In the rows, 128 means zero.
Known rows, with every way that one mark hangs from another
leno(busuv(zafa(nanu))): [134 136  88 131 159 159  81  98 119 132 128 126 142 145 163 130 103 117
 119 120 129 136]
zafa(fuzeg leno nanu): [134 156 100 157 216 188  82  82  64 119 106 123  92 122  99 118 114  99
 110 130 108  87]
busuv(zafa(fuzeg leno loked(pusod))): [133 175 112 138 191 174  80 106 130 141 106 128 101 161 120 117  97 133
 114 144  99  77]
loked(zafa(busuv fuzeg nanu)): [173 118  96 140 189 179  97 100  49 124 133 125  87 104  71 119 150 121
 101 113  96 115]
loked(pusod zafa(busuv leno nanu)): [150 104  67 122 174 130 128  74  76 117 142 104  67 103  57 127 112 151
 101 141 101  81]
loked(zafa): [139 103 134 107 121 120 148 132 115 119 130 109 122 125  96 131 143 139
 116 136 120 123]
pusod(loked(zafa(fuzeg))): [145  94 158 131 142 139 117 134  98 117 116  91 121 117  95 129 112 112
 115 124 106 120]
zafa(busuv leno): [125 121  93 129 166 128  97 102 110 120 151 130  96 105 114 120 134 121
 119 116 104 120]
leno(zafa(fuzeg)): [134 122 143 137 168 160 108 136  99 139 122 115 151  99 113 134 142 126
 121 129 125 120]
nanu(zafa(busuv loked)): [144 102 112 128 171 153 109 148  92 151 166 136 108 124 119 126 155 137
 110  99  90 108]
busuv(zafa(leno)): [108 154 127 123 148 126 104 111 132 131 116 126 125 159 136 107  95 117
 127 126 131 121]
leno(busuv(fuzeg zafa(loked(pusod) nanu))): [131 130  76 125 185 170  81  86 131 154 127 118 144 178 169 136  93 109
 105 134 116 109]
leno(zafa(loked nanu)): [133 108 124 110 207 166 106 127  97 149 126 118 120 129 122 164 149 126
 119 136 132  91]
busuv(fuzeg zafa(leno loked(pusod) nanu)): [108 151  98 124 210 161  94  77 115 159 114 120 108 203 139 117  76  96
 109 137 120  74]
pusod(loked zafa(fuzeg(busuv) leno nanu)): [127 111 119 181 194 133  62 107  56 114  99 121  84 121 128 110  81  75
 143 121 118  90]
loked(pusod zafa(busuv)): [158  98  88 120 126 114 144 108 109 125 152 114  93 100  70 128 127 168
 105 136 102 110]
zafa(busuv(fuzeg) leno loked(pusod) nanu): [132 124  53 129 242 169  84  64  90 150 143 126  65 146 110 138 115 110
  96 132  94  58]
busuv(zafa): [123 153 132 128 129 133 108 123 132 137 119 135 134 159 140 109 103 123
 128 118 137 138]
leno(busuv(fuzeg) zafa(loked(pusod) nanu)): [128  90  79 114 210 170  98  97 114 159 140  97 155 137 152 171 123 121
 101 148 121  88]
pusod(zafa(busuv fuzeg leno loked nanu)): [148 136  87 164 247 174  49 114  68 133 109 150  51 137 125 133 136  85
 116 120  94  74]
fuzeg(zafa): [127 126 127 139 122  90 128 123 129 149 148 117 135 144 118 117 114 153
 157 144 157 146]
nanu(zafa(loked(pusod))): [140 111 118 127 149 144 140 144 112 150 148 118 116 138 112 133 124 155
 113 130 100  81]

Rows
[113  83 115 158 203 113  77 106  70 127 120 116  85 142 139 123  75  43
 122 106 117 105] -> pusod(loked zafa(busuv(fuzeg) leno nanu))
[112 109  92 148 186 124  89 105  95 124 113 123 113 155 161 131  99  68
 122 132 124 103] -> pusod(zafa(leno(busuv(fuzeg)) nanu))
[115  96 110 117 180 152 110 131 112 146 154 102 142 152 145 135 130 118
 104 127  92  91] -> nanu(zafa(leno(busuv(fuzeg)) loked))
[123  88  95 108 217 175  85 107 109 159 139 103 164 141 166 172 140 106
 104 136 121 104] -> leno(busuv(fuzeg) zafa(loked nanu))
[162 122  87 144 236 196  74 104  71 155 135 127  93  97  95 150 145 138
 103 129 102  80] -> leno(zafa(busuv fuzeg loked(pusod) nanu))
[118 114  76 151 166 113 113  90 112 130 117 114 106 144 137 130  78 106
 118 150 121  86] -> loked(pusod(zafa(leno(busuv(fuzeg)) nanu)))
[115  97 110 129 146 130 123 131 101 128 156 104 145 119 132 123 119 129
 112 118 102 114] -> nanu(zafa(leno(busuv)))
[134 126  67 131 195 126  92  84 122 151 146 100  98 151 122 146  99 162
 135 169 137  87] -> fuzeg(zafa(leno(busuv) loked(pusod) nanu))
[118 112  88 137 217 145  77 112 107 133 109 127  98 171 168 150 117  75
 116 142 112  79] -> pusod(zafa(leno(busuv(fuzeg)) loked nanu))
[150 138  87 126 196 170 110  99 109 143 118 127  75 146 113 156 118 143
 114 148 118  64] -> zafa(loked(pusod) nanu)
[118 150 118 123 200 172  89 100 111 164 113 135 125 209 151 121 100  83
 114 117 128 103] -> busuv(fuzeg zafa(loked nanu))
[132 131  62 148 173 107  91  67  99 154 153 119  86 135 104 113 106 184
 164 165 146  82] -> fuzeg(busuv zafa(leno loked(pusod) nanu))
[159 121 102 139 242 202  64 116  65 151 133 132 101 103 107 150 163 120
 107 116 104  93] -> leno(zafa(busuv fuzeg loked nanu))
[124 127  77 140 141  84 102  88 130 152 160 117 102 131 111 109 112 195
 167 168 140  94] -> fuzeg(busuv zafa(leno loked(pusod)))
[115 119 118 142 155 114 122  95 103 161 142 115 143 173 127 112 101 105
 139 134 155 136] -> busuv(fuzeg(zafa(nanu)))
[111 144 101 135 126 115  92  95 114 132 135 139 125 128 137  87 112 144
 151 124 133 127] -> fuzeg(busuv(zafa(leno)))
[156 119  69 138 181 166 110  73  82 113 122  89  94 106  74 134 104 146
  95 157  94  73] -> loked(pusod zafa(fuzeg leno(busuv) nanu))
[149 157  59 159 227 195  65  63  73 135 115 130  63 117  94 120 120 149
 119 153  96  39] -> zafa(fuzeg(busuv) leno loked(pusod) nanu)
[153 176 101 149 206 198  74  98  99 150 101 140  90 165 117 120  96 128
 111 131 112  80] -> busuv(zafa(fuzeg loked(pusod) nanu))
[121 117  93 117 211 151  84 101 121 145 149 129  98 148 136 134 147  99
 104 124  91  91] -> zafa(busuv(fuzeg) leno loked)
[140 134  90 158 234 177  52 117  90 126  99 131  83 148 150 148 125  85
 114 140 100  72] -> pusod(zafa(fuzeg leno(busuv) loked nanu))
[149 123 116 152 166 174  99 141  77 149 147 136 122 118 114 107 152 145
 125 114  91  93] -> nanu(zafa(fuzeg(busuv) loked))
